What can hang from each mark:
pesak: fozo pero sebo
pero: fozo gafigav pesak sebo
fozo: pero pesak
gafigav: pero
sebo: pesak
zugit: fozo

Every row comes from one small tree of marks. The marks that hang from a mark follow it in brackets, in alphabetical order. Every link used is in the known rows. Which tree was each row made from?
Known rows:
gafigav{pero{sebo{pesak}}}: -2.12 5.35 0.55 -3.24 2.67 2.45 0.82 -0.97 2.35 -0.58 -4.16 -3.15 -2.16 3.95 3.84 1.48 2.66 0.18 -0.98
pesak{pero sebo}: -0.16 1.02 -0.32 -2.61 2.70 -0.73 -4.31 -2.50 0.51 -1.27 2.11 -1.06 -4.02 -1.82 -2.68 4.13 1.55 2.22 0.69
gafigav{pero{fozo sebo}}: -0.06 7.74 -2.24 -3.88 -0.98 0.59 -0.82 -1.58 0.67 -0.03 -3.44 2.75 -0.52 -0.87 1.26 0.11 2.30 -0.59 -0.01
fozo{pero{gafigav} pesak}: -0.46 -5.35 0.75 -3.72 2.49 0.37 0.94 1.87 -1.10 5.01 1.67 0.04 -1.35 4.69 -2.46 -0.20 5.14 1.91 0.94
pesak{fozo pero sebo}: 4.52 2.01 -1.75 -3.38 1.47 -0.73 -4.58 -5.25 0.78 -2.67 0.15 -0.79 -4.74 -3.34 -2.35 6.69 3.67 1.31 0.79
fozo{pero{gafigav sebo} pesak}: -0.42 -4.30 1.08 -5.03 4.06 -0.18 -1.00 1.62 -1.45 6.55 -0.08 -2.42 -1.44 6.32 -2.07 -1.77 7.34 2.64 4.02
gafigav{pero{sebo}}: -0.58 4.46 -0.80 -3.18 -0.73 1.65 -0.80 -1.22 0.49 -0.22 -2.32 0.09 -2.53 1.50 2.98 -0.02 0.87 0.66 -0.34
sebo{pesak{fozo pero}}: 1.37 3.57 -1.04 -1.62 3.37 0.59 -0.26 -4.59 1.91 -2.68 -4.36 -3.11 -3.03 -0.40 -0.82 4.67 6.25 -0.21 0.04
sebo{pesak{pero{fozo}}}: -3.22 6.28 -1.20 -1.88 3.78 -0.47 0.19 -1.67 1.74 -1.30 -3.88 -0.53 -0.44 -1.48 -2.96 2.24 5.59 -0.69 0.57
zugit{fozo{pero{pesak{sebo}}}}: 2.84 -2.80 -3.71 -2.26 4.66 -0.08 -3.52 -1.96 2.54 -0.49 0.48 0.16 -3.02 1.72 -5.07 1.59 4.64 -0.81 -3.40
zugit{fozo{pero pesak}}: 1.45 -5.25 -3.45 -1.33 1.95 1.04 0.18 -1.10 -0.48 1.86 -0.15 -1.11 -1.42 2.14 -2.50 0.44 4.79 -0.43 -4.35
pero{fozo pesak}: 0.19 2.67 -1.86 -1.52 1.83 -2.13 -0.12 -0.53 0.58 1.94 -3.54 2.82 2.64 -0.74 -5.31 -1.70 2.19 -2.79 1.05
pesak{pero{gafigav} sebo}: -0.67 1.22 0.74 -4.96 3.99 2.51 -3.98 -1.92 0.08 0.74 3.02 -0.62 -2.89 -1.10 -2.29 1.46 2.95 4.39 2.62
gafigav{pero{pesak sebo}}: 0.05 3.53 -1.52 -4.20 1.63 0.39 -0.95 -1.54 0.43 1.31 -4.24 0.01 -1.53 2.90 -1.27 -1.63 1.35 -0.65 0.36
pero{gafigav pesak{fozo}}: 4.14 -0.22 -0.96 -3.06 2.12 2.21 -0.52 -2.17 -0.02 2.08 -3.14 0.83 1.17 0.32 -3.12 -2.00 4.42 0.35 2.22
pero{fozo gafigav sebo{pesak}}: -1.72 5.80 1.46 -3.86 5.07 1.99 0.17 0.63 1.17 3.45 -4.01 -1.95 2.71 1.50 0.24 -2.86 6.75 0.59 4.24
zugit{fozo{pero}}: 1.16 -1.79 -3.58 -0.10 1.58 1.31 -0.80 -1.08 1.66 -1.58 0.12 1.33 -2.24 0.74 -0.91 0.07 4.58 -0.11 -4.56
sebo{pesak{pero}}: -3.27 2.80 0.13 -1.15 4.50 0.83 0.33 -1.78 1.33 -1.37 -2.36 -3.16 -2.17 1.33 -1.22 2.45 3.82 0.67 -0.01
pero{fozo{pesak}}: 0.32 0.13 -1.01 -1.95 0.05 -1.33 1.19 -0.22 -1.65 4.19 -1.65 0.68 2.58 -0.91 -3.28 0.40 2.12 -0.92 0.79
gafigav{pero}: -0.56 2.82 -0.92 -1.69 -1.78 2.37 1.04 -1.17 0.99 -1.64 -0.43 1.90 -1.85 0.18 2.16 1.10 -1.37 -0.07 -3.48

Write each row's tree:
-1.74 5.20 -1.03 -4.18 2.15 1.76 -1.47 -1.14 0.03 1.25 -0.67 3.00 0.20 -3.46 -3.48 -1.70 4.71 2.06 2.67 | pesak{pero{fozo gafigav}}
-0.25 4.87 -0.03 -3.86 2.21 1.37 -1.77 0.17 -0.35 3.52 -1.96 1.46 2.53 -1.02 -0.77 -4.04 4.66 1.73 4.82 | pero{fozo gafigav sebo}
-0.45 -2.36 0.00 -3.27 4.28 -0.54 -0.63 1.74 1.07 3.10 -0.70 2.01 -1.30 4.80 -5.06 -2.69 5.25 0.40 1.15 | fozo{pero{gafigav pesak}}
-0.67 4.67 -0.68 -5.56 3.38 1.32 -3.94 -1.97 0.50 1.10 1.68 2.40 -1.03 -3.86 -4.12 1.35 4.35 3.09 3.09 | pesak{pero{fozo gafigav} sebo}
1.05 -5.06 0.41 -3.59 2.64 -2.99 -1.52 0.50 0.44 2.81 2.95 -1.54 -3.55 4.15 -3.28 5.36 3.57 -0.03 -0.47 | fozo{pero pesak{sebo}}
-0.41 1.19 0.18 -5.37 2.73 1.09 -0.37 0.66 -2.33 7.40 -2.21 -0.80 3.78 0.57 -2.00 -3.45 5.46 1.92 5.00 | pero{fozo{pesak} gafigav sebo}
2.14 0.15 0.40 -2.84 4.11 1.50 0.85 -0.43 3.26 -0.63 -2.53 -0.99 -2.62 4.38 0.61 2.48 8.88 0.44 0.03 | sebo{pesak{fozo{pero{gafigav}}}}
1.78 -1.05 -4.34 -2.28 4.75 -0.53 -3.12 -1.47 0.74 1.29 -3.78 -0.68 -1.93 3.40 -4.21 -3.12 7.17 -0.84 -1.12 | zugit{fozo{pero{pesak sebo}}}
1.47 2.84 -1.32 -3.13 2.82 -2.11 -2.60 -1.02 1.57 1.87 -1.16 2.10 1.43 -1.35 -5.65 1.31 1.52 -1.72 1.72 | pero{fozo pesak{sebo}}
1.40 -2.47 -0.68 -2.85 4.37 -4.16 -2.97 0.34 2.41 0.87 0.84 0.72 -3.66 3.68 -5.63 3.20 3.39 -1.05 0.23 | fozo{pero{pesak{sebo}}}
0.83 2.33 -0.18 -5.27 4.09 0.48 -2.64 -0.34 1.10 3.58 -0.16 2.42 2.25 -0.97 -5.32 -1.29 2.96 0.20 3.13 | pero{fozo gafigav pesak{sebo}}
2.70 -4.09 -1.94 -2.33 2.00 2.97 -1.84 -2.72 -0.83 2.42 1.83 -3.15 0.23 -0.97 -1.18 1.92 1.31 1.00 -3.15 | zugit{fozo{pesak{sebo}}}
0.05 4.08 -0.90 -4.64 4.09 0.13 -1.80 0.36 -0.26 5.16 -4.16 1.65 3.35 0.87 -4.60 -5.67 5.41 0.50 5.41 | pero{fozo gafigav pesak sebo}
1.06 -2.28 -2.54 -2.30 2.72 4.40 -0.77 -0.36 1.09 -0.08 1.22 2.13 -1.40 1.13 -0.59 -2.98 5.77 2.07 -2.88 | zugit{fozo{pero{gafigav}}}
4.59 4.08 -3.10 -4.51 0.32 0.38 -1.51 -4.05 1.06 0.24 -6.21 0.08 -2.46 1.48 -0.62 0.91 3.99 -1.44 -0.18 | gafigav{pero{pesak{fozo} sebo}}
5.04 0.67 -1.59 -2.45 1.01 -3.55 -2.59 -1.89 1.23 -0.86 -2.74 -0.34 -4.43 2.45 -0.32 2.76 7.43 -0.33 1.80 | pesak{fozo{pero{sebo}}}
4.28 0.51 -0.90 -4.61 2.43 -0.26 -2.44 -1.02 1.19 1.28 -1.79 0.41 -3.28 3.17 -0.16 -0.03 8.56 1.79 3.47 | pesak{fozo{pero{gafigav sebo}}}
0.66 1.28 -0.65 -3.46 1.35 -1.94 -0.76 -0.43 -2.13 5.17 -3.19 -0.87 2.32 0.31 -2.55 -0.87 4.11 -0.77 3.48 | pero{fozo{pesak} sebo}
-0.34 -0.17 0.51 -3.66 3.91 0.25 -2.18 1.82 0.66 2.30 -0.12 0.03 -2.40 4.59 -0.55 -2.01 6.78 2.37 3.71 | fozo{pero{gafigav sebo}}
-1.89 2.13 2.70 -2.99 5.60 3.32 0.08 0.63 0.74 3.59 -2.68 -4.69 1.15 3.98 1.82 -2.45 5.58 2.22 3.78 | pero{gafigav sebo{pesak}}
